Every row comes from one small tree of marks. The marks that hang from a mark follow it in brackets, in alphabetical order. Every link used is in the known rows. Which tree was each row made from?
Known rows:
S[J]: -.17 -.02 -.30 .13 .04 -.11 .03 -.04 -.02 -.11 -.18 .22 .09 .06 .18 -.23
 .10 .13 -.12
A[J[D[T] S]]: -.19 .12 .06 -.04 .03 -.05 -.22 -.08 -.06 -.25 -.35 .18 -.24 .18 .08
 -.18 -.01 .05 -.09
Y[R[J[A S U]]]: -.11 .03 -.04 -.12 .09 -.03 .15 -.13 -.08 -.18 -.19 .02 -.15 .11 .38
 -.38 .09 .01 -.07
S[J[D[T] R U]]: -.15 -.03 -.22 -.09 .05 -.06 .18 -.29 .11 -.29 -.19 .13 -.26 -.05 .26
 -.47 .01 -.03 -.09
U[J[A]]: -.06 .09 -.25 -.16 -.17 .03 -.07 .09 -.29 -.22 -.22 -.04 -.07 .14 -.03
 .16 .10 -.01 -.12
J[D R S U]: -.06 -.17 .03 -.29 .00 -.07 .33 -.24 .00 -.41 -.23 .13 -.58 -.30 .43
 -.43 -.10 -.14 -.08
R[J[A D[T] S U]]: .00 .12 .17 -.17 .07 .14 .04 -.09 .02 -.18 -.37 -.05 -.40 .17 .40 -.43
 -.09 -.10 -.07
Y[R[J[A D[T] U]]]: -.10 .15 -.06 -.14 .07 -.06 .18 -.23 -.07 -.17 -.19 -.03 -.16 .25 .32
 -.42 .10 -.05 .05
Y[R]: -.20 .01 -.16 -.05 .02 -.24 .15 -.16 -.14 -.13 -.11 .18 .07 .08 .18 -.11
 .17 .09 .01
U[J[A D R S]]: -.11 -.06 -.26 -.23 -.26 -.03 .04 -.11 -.26 -.43 -.25 .03 -.34 -.12 .10
 -.06 .01 .02 -.18
A[J[D[T] R S U]]: -.19 .06 .01 -.24 .08 .02 -.09 -.16 .08 -.43 -.28 .08 -.47 -.02 .15 -.32
 -.06 -.07 -.15
D[J]: -.06 .04 -.24 -.07 -.08 -.23 -.12 -.11 -.15 -.18 -.34 .10 .10 .03 -.03
 -.01 .20 -.07 -.02
A[J[S U]]: -.11 .04 .06 -.12 .13 .07 -.12 .06 -.05 -.26 -.28 .09 -.31 .07 .17 -.20
 .00 -.08 -.13
T[D[J[A R U]]]: .01 .00 -.22 -.44 .00 -.14 .06 -.12 .17 -.47 -.35 -.07 -.14 -.13 .11
 -.09 .25 -.05 -.04
D[J[A S] T]: -.12 .05 .02 -.19 -.11 -.02 -.32 -.28 -.01 -.14 -.40 -.04 -.10 .15 .12
 .13 .13 .00 -.08
S[J[A D]]: -.13 .00 -.38 .07 -.05 -.07 .17 -.19 -.09 -.16 -.09 .10 -.14 .17 .36
 -.28 .09 .09 .00
S[J[A D[T]]]: -.15 .05 -.26 .04 -.04 -.02 .05 -.25 -.01 -.12 -.14 .08 -.13 .24 .31
 -.23 .07 .10 -.01
A[J]: -.19 .18 -.22 -.03 .09 -.07 -.20 .12 -.04 -.24 -.18 .09 -.01 .20 -.05
 -.02 .10 .06 -.13
D[J[A S U] T]: -.02 .02 .14 -.29 -.05 .08 -.21 -.31 -.01 -.15 -.43 -.12 -.31 .11 .23
 .01 .08 -.17 -.03
Y[R[J[A D[T] S]]]: -.18 .09 -.04 -.06 .00 -.11 .06 -.24 -.09 -.17 -.24 .10 -.09 .20 .30
 -.37 .08 .12 -.04

Write each row's tree:
-.13 .11 -.29 -.27 -.22 -.02 -.04 -.12 -.15 -.39 -.22 -.06 -.22 .06 -.05
 .04 .04 .00 -.15 -> U[J[A D[T] R]]
-.15 .00 -.32 -.16 .02 .04 .19 -.32 .14 -.30 -.08 -.03 -.36 .05 .39 -.36
 .02 -.02 -.07 -> S[J[A D[T] R U]]
-.06 -.09 -.23 -.35 -.08 -.03 -.01 -.27 -.01 -.37 -.25 -.10 -.35 -.16
 .26 -.09 .12 -.14 -.13 -> D[J[A R S U]]
.01 -.09 -.10 -.43 -.02 -.11 .03 -.15 .15 -.48 -.42 -.02 -.23 -.22 .19
 -.14 .21 -.02 -.08 -> T[D[J[A R S U]]]
-.10 -.06 .08 -.43 -.02 .11 .20 -.36 .13 -.38 -.15 -.11 -.70 -.09 .51
 -.21 -.11 -.11 -.07 -> J[A D[T] R S U]
-.07 .08 -.10 -.05 .09 -.18 .27 -.16 -.15 -.20 -.24 .13 -.08 .12 .26
 -.55 .10 -.07 .05 -> Y[R[J[D U]]]
-.06 .09 -.07 -.04 -.01 -.01 .05 -.01 -.07 -.21 -.28 .06 -.20 .13 .33
 -.36 -.03 .05 -.11 -> R[J[A D S]]
-.18 -.14 -.12 -.17 -.08 -.19 .18 -.21 .00 -.40 -.21 .23 -.34 -.26 .29
 -.27 -.05 .08 -.14 -> J[D R S]
-.09 .20 .03 -.14 .11 .01 -.08 -.07 -.03 -.26 -.28 .03 -.33 .25 .09 -.24
 .00 -.15 .03 -> A[J[D[T] U]]
-.18 .13 -.27 -.23 .14 -.01 -.06 .05 .09 -.42 -.10 -.01 -.23 .01 .03
 -.15 .06 -.07 -.19 -> A[J[R U]]
-.14 .00 -.13 -.27 -.24 .02 -.08 -.16 -.17 -.40 -.31 .00 -.33 -.05 .06
 -.01 -.01 .04 -.19 -> U[J[A D[T] R S]]
-.11 -.12 -.07 -.41 .03 .13 .17 -.16 .14 -.37 -.05 -.12 -.55 -.18 .48
 -.08 -.04 -.06 -.20 -> J[A R S U]
-.21 -.03 -.56 -.04 -.06 -.11 .19 -.24 .04 -.32 .00 .07 -.16 .01 .32
 -.29 .09 .14 -.11 -> S[J[A D R]]
-.02 .08 -.24 -.13 -.23 -.04 .05 -.02 -.37 -.27 -.25 .00 -.20 .15 .04
 .00 .07 -.06 .00 -> U[J[A D]]
-.19 .03 -.07 .02 .06 -.18 .05 -.08 -.11 -.16 -.28 .22 .09 .06 .19 -.38
 .11 .14 -.12 -> Y[R[J[S]]]
-.16 -.04 -.44 -.15 .06 .06 .18 -.16 .13 -.30 .01 -.05 -.24 -.04 .37
 -.25 .08 .02 -.17 -> S[J[A R U]]
-.29 .05 -.25 -.12 .06 -.06 -.21 .03 .08 -.41 -.17 .13 -.14 -.06 .02
 -.09 .04 .14 -.31 -> A[J[R S]]
-.08 .11 -.17 -.11 .06 -.10 .27 -.19 -.14 -.20 -.14 .01 -.17 .19 .35
 -.46 .11 -.06 .06 -> Y[R[J[A D U]]]
.01 .04 -.18 -.28 -.05 -.19 -.05 -.06 .06 -.33 -.41 .02 .05 .02 .05 .01
 .28 .05 .02 -> T[D[J[A]]]
-.05 -.01 -.31 -.27 -.03 -.17 .02 -.18 -.01 -.36 -.27 -.01 -.13 -.16 .04
 -.14 .16 -.19 -.09 -> D[J[R U]]
-.21 -.03 -.06 -.30 -.10 -.01 .05 -.33 .13 -.36 -.14 -.01 -.46 -.04 .37
 -.07 -.06 .10 -.15 -> J[A D[T] R S]
-.18 .18 -.14 -.24 .10 -.03 -.05 -.12 .10 -.43 -.20 .00 -.35 .09 .04
 -.26 .01 -.11 -.10 -> A[J[D[T] R U]]
-.15 -.04 -.25 -.25 -.20 .04 -.09 .00 -.17 -.40 -.22 .00 -.21 -.13 .03
 .09 .04 .08 -.30 -> U[J[A R S]]
